Known rows, with every step that occurs
s/t: [  0.9  17.9   9.2  -1.5  -5.9   0.8  20.7 -10.9  -0.6   3.8   4.3   4.3
  -1.3   5.9  18.1  11.0   2.2  17.9   2.0  -0.5 -11.0  -1.7   8.5]
t/k/p/a/m/y: [ -0.8 -32.3 -10.0  20.9  17.7  20.1 -31.6   1.4  -7.5  16.1  -8.9   0.6
   5.4  -3.6  -3.0   3.2 -22.6   4.9 -16.1  12.8  12.8  16.0 -18.8]
s/t/k/p/a/m/y: [ -2.1 -27.6  -0.5  11.7   3.7  22.6 -19.3   6.0  -7.9   7.7 -10.4  -6.4
   0.4  -0.4   1.0 -10.3 -23.3  22.4  -3.3  22.6   7.0  18.7   1.1]
k/t/m: [ -4.7  11.6 -11.5 -21.9   3.6   1.3  21.5  19.1   3.7   2.6   4.7  -0.5
  -3.5  -1.4   8.6   2.6   2.2  17.1   6.9   2.4  18.7 -10.2   4.8]
t/a/m: [-10.8  -3.3   0.3  -5.2  15.2 -12.6  -5.2  -3.5   5.0  -6.4   1.0  19.4
  -5.3  -2.1  -3.0   2.3   4.0 -10.5 -26.2   9.7   8.7  11.4   9.7]
p/k/s/t/m/y: [  0.5  12.5 -23.9 -29.5 -10.0  -6.6  22.2  50.7   2.3   6.9   4.1 -65.3
   1.5   2.2  16.9  -5.3 -12.6  31.6  18.3   9.7  18.6  -2.5  29.7]
p/k/s/t/a/m: [ -6.8   2.6   0.1 -27.0 -13.9 -15.1   3.4  39.5   0.3 -20.4  -2.3 -39.6
  -4.5  -5.1  -7.3 -18.4   9.8  22.6  -3.4   1.1 -12.5  -1.3  36.7]
a/m/t/k: [  1.9  -2.3  11.2  12.1   7.4  -2.3   6.7 -40.3   8.1  -2.1   2.2  29.4
  -0.7   9.7   9.3  -4.1   3.1 -33.2  11.6  -1.9   6.7   4.4   0.4]
m/t/s/k/p/a: [ 11.8 -15.6   9.7  23.5 -11.9  11.2 -20.4 -13.5  -6.5   4.3  -5.7  11.3
   6.2  -2.3 -11.4 -11.6   4.7 -34.7   9.0 -19.9  -4.9 -24.9 -30.1]
t/s: [  3.1  17.5  -7.1  -1.7   0.7  -5.0  10.0 -25.0  -0.6   1.4   8.5   4.9
   5.0  -0.2  15.8  14.2   8.6  -4.4  27.4 -16.5 -11.3   0.6  -5.0]
p/k: [  6.0   7.2  -9.9   1.7   1.7  -1.7   6.5  -6.0   1.3  20.6   4.3 -21.6
   1.5   0.9  13.5  20.7   6.8   4.7 -14.9 -19.8 -16.1 -19.2  -5.0]
k/s/t/a: [ -2.4  20.6  18.2  -8.3 -14.2 -15.6  13.8  27.8  -2.8 -24.3   2.8 -22.4
  -0.4  -4.7  16.1 -13.4   9.2  21.0   4.3 -12.2  -1.8   1.1  25.6]
s/t/a/m: [-11.0   1.5   9.9 -13.3   1.2 -12.3   5.5   1.1   3.2 -15.2  -0.7  13.7
  -9.4   2.1   0.0 -10.3   2.3   7.9 -12.9  18.5   2.2  13.3  29.7]
m/t: [  6.4   8.0  11.3  12.9   9.3  -2.5  16.6 -28.6   5.1  10.5   3.0  22.3
   5.1   4.8  26.5  16.0   2.7 -28.9 -10.3 -10.8   4.4 -12.5  -7.6]
t/a: [ -2.0   7.4   9.7   8.3   8.2 -14.6   2.2  -3.3   1.5  -4.1   4.7   6.7
  -2.6  -4.2  16.6   6.9   6.2  -8.7 -24.5 -13.5   8.7  -1.8   4.7]
s/t/m: [ -4.0  15.7  -4.4 -20.9  -4.5  -0.3  22.5   3.5   5.2   6.9   8.0   5.1
  -5.1  11.2  16.1   0.6   0.7   9.4   8.4   9.1  18.4  -5.6  17.1]
t/m/y: [ -2.3   5.9 -23.1  -6.4  19.8  -2.6  14.0   7.4   7.8  21.8   7.3  -7.7
   0.3   5.1  20.9  16.7 -18.7  -1.9  -4.5  16.2  40.1  10.6   3.0]
p/a/m: [-10.8 -13.6 -13.5  -7.5  18.8  18.9  -3.7 -16.0   2.5  28.1  -8.1  30.7
  -6.5  -3.8  -4.9  20.4  -4.8  -8.2 -23.1  13.6  -7.5   2.7 -23.6]
t/s/k/p/a/m: [ -1.0 -20.6 -13.1   2.4  -7.2  15.0 -36.3  -2.8  -6.9   3.1  -5.5  12.5
   1.0  -3.9 -42.0  -7.1   4.1  -6.1   6.4   3.9 -16.2  -0.6 -28.8]
p/a/m/t/k/s: [ -2.3  -9.8   7.5   3.6   3.5  14.3   3.2 -11.7   3.5   4.9  -9.4  17.1
  -0.9  -3.3   4.3 -11.0   0.9 -26.0  14.0  -8.1  -1.0  -4.3 -14.8]
s/t/a: [ -3.2  12.8  21.2   0.7  -6.6 -13.0  13.8   1.5   1.0 -12.9   2.7   0.3
  -7.0  -0.3  21.5  -6.1   4.7   8.6 -11.0  -5.0   3.4   1.4  24.2]

Rows
[ -1.1 -30.1  -6.0   1.4  11.2  16.0 -21.0 -17.6  -1.5  10.7  -9.7  30.0
  13.8  -3.7  -0.8  -1.7   0.5 -36.4  -3.6   2.0  -1.2 -11.8 -18.3] => k/p/a/m/t/s
[ -0.3   2.7   7.1  -5.3  -4.7 -15.9  10.7  28.5  -1.6 -10.0  -1.3 -34.7
  -6.0 -12.8  11.0  -6.7   8.8  20.8 -18.1 -21.8  -6.6 -18.6  18.3] => p/k/t/a
[  5.8  13.4 -10.5 -15.0 -12.5  -5.1  20.0   5.4  -4.1  -5.9   2.9 -36.2
   3.4 -11.5  10.5  -0.1  12.1  23.8  31.3 -24.9 -26.0 -17.8   8.3] => p/k/t/s
[  0.9 -24.8 -20.5   7.7   2.3  14.1 -35.2   6.8  -6.9   8.8  -8.4  -4.1
   2.3  -6.4 -36.0  -3.4 -16.9   1.8   8.8  21.1   0.4  17.6 -23.6] => t/s/k/p/a/m/y
[  5.9  19.9  -1.8 -15.7 -22.0  -4.0  17.7  25.9  -4.5  -1.4   3.5 -48.4
   3.0  -0.4  12.0   2.4   9.6  33.8  12.1 -19.4 -27.0 -17.1  15.1] => p/k/s/t
[  7.0  14.6 -12.2  -5.8  -6.3  -5.7   6.3  20.8  -2.3   7.7   4.6 -43.3
   7.4  -3.5   8.9  14.9   9.4  15.8  -0.2 -27.5 -21.9 -19.0  -2.2] => p/k/s
[  2.9 -30.7   5.7  16.5   1.7  16.0 -30.8  -5.8  -1.4  12.4 -12.0  30.3
   0.9   2.6 -33.5  -5.1  -2.3 -30.4 -29.5   9.4  -0.2 -15.0 -30.6] => s/k/p/a/m/t
[  9.3 -10.1   0.9   8.9  -9.3  -4.0 -24.6 -16.2  -0.8 -16.6   2.9  16.5
  10.4   8.5 -33.1 -13.8   9.1 -29.3  17.8   2.4  -4.1  -3.5  -7.8] => a/m/t/s/k/p
[ -3.8  -0.8 -20.0  -3.5  23.7   1.4   1.8  -7.8   4.1  15.2  -0.3   5.8
   1.2   2.5   2.0  24.4 -20.6   5.8 -12.1  28.5  10.6  29.6  -0.4] => a/m/y
[ 12.0   1.8   4.6  24.8 -11.3  -0.1 -26.2   4.6  -7.9  -2.7   6.8  -4.1
   7.4   7.0 -24.9   8.6   6.3   7.2 -15.1 -13.5  -9.4 -10.3 -23.8] => s/k/p
[ -9.2   6.0  -1.1 -17.0   2.1 -13.4   7.1  37.0   0.5 -22.3  -3.2 -24.4
  -2.4  -5.9   2.2 -13.3 -14.9  28.6   3.4  27.4  13.7  32.5  35.6] => k/s/t/a/m/y
[ -3.5  11.1 -12.3 -16.3   4.9   0.4  24.3  12.1   5.6  11.9   4.7 -12.8
  -4.2   9.0  24.0   4.0 -19.3  15.6   8.0  26.1  35.1  12.1  22.7] => s/t/m/y
[  1.8  26.4   7.0 -10.4 -15.1  -1.4  20.1  15.1  -4.7  -9.4   5.0 -18.2
   4.4   0.7  13.6   4.3   5.2  30.9  17.5  -9.3 -16.7   0.2   9.0] => k/s/t
[  0.3  13.5  21.3   8.1 -15.5 -15.5   6.3  19.2  -1.7 -26.8   0.1  -8.8
 -14.8 -10.4 -18.1 -17.2   8.4  18.3  -2.5 -11.1  -0.9  -0.7   5.2] => s/k/t/a
[ -7.7   3.2  10.0  -5.1  -7.7 -13.2  -3.2  19.7   1.8 -28.3  -3.3   4.4
 -18.0  -8.3 -38.4 -20.3   5.3  16.9  -3.4  12.0  -1.3  11.6   9.5] => s/k/t/a/m
[ -9.1  -7.7  -8.1  -0.4  24.4 -13.5  -3.9   5.8   4.6  -1.5  -1.4   2.9
  -3.5  -5.1   3.7   6.8 -17.7  -2.2 -25.1  26.0  24.2  30.8  14.7] => t/a/m/y
[ -0.8 -26.2  -6.8  10.6   0.1  18.9 -38.4   6.3  -7.3  13.4  -7.6  18.6
  -1.2  -0.3 -44.6   5.0  -2.2  -1.2 -28.6  11.0 -10.5  -5.8 -35.7] => s/k/p/a/m
[  8.1   8.2  22.7  26.6   0.4  -3.4  15.4 -39.9   4.6   1.6   6.3  16.6
   1.6   8.5  29.1  -0.6   5.5 -31.3  12.6 -24.0   7.0  -9.2  -5.2] => m/t/k
[ -1.3  -2.7   0.5  -1.4  16.7  -0.9  10.0 -30.3   9.2   8.7  -0.1  35.3
   3.3   6.6   6.0  12.9  -0.2 -31.8 -12.0  11.1   4.7   0.4  -1.6] => a/m/t
[ -6.6 -19.0  -0.3  -0.7  20.6  16.8   4.5 -26.8   6.9  27.8 -12.6  43.8
  -4.4  -1.4   7.8  12.4  -5.5 -38.4 -24.4  12.4   2.8  -8.7 -20.3] => p/a/m/t
[  2.3   5.3   8.2   3.9   0.8  -2.8   6.9 -14.1   4.9 -14.7   3.5   8.0
   5.8   5.4   2.6 -11.9   6.5 -19.8  24.9  -9.5   0.6   4.2   2.2] => a/m/t/k/s
[ -3.1 -24.5   8.4   7.0  -6.1  23.1 -22.1  -2.7  -8.3   1.9  -7.4  10.9
  -0.8   3.5  -6.6 -13.4  -1.5  14.9  -4.2   5.5  -9.9  -0.3  -5.8] => s/t/k/p/a/m
[  3.4   6.3   1.3  -1.2  -7.5  -6.2   3.5 -35.1   6.3  -9.4   2.1  26.4
  -3.4   6.9 -24.4 -10.3   9.0 -36.3  34.1   6.4  -5.6   5.5  -3.9] => a/m/t/s/k
[  7.1  21.3   6.6  11.6  -8.5  -2.1   6.5  -1.4  -3.0 -10.1   9.1 -18.4
   4.6  -0.2  13.9   0.0   9.9  11.4  29.2 -31.4  -9.7   0.4  -6.7] => t/k/s
[ 13.3   5.3  -1.5  17.0 -18.1  -3.9 -24.6  -4.5  -9.3 -12.9   9.8 -10.2
  10.8   3.4 -23.0  -3.7  12.1   2.2  20.7 -19.8 -14.0  -6.3 -17.3] => t/s/k/p
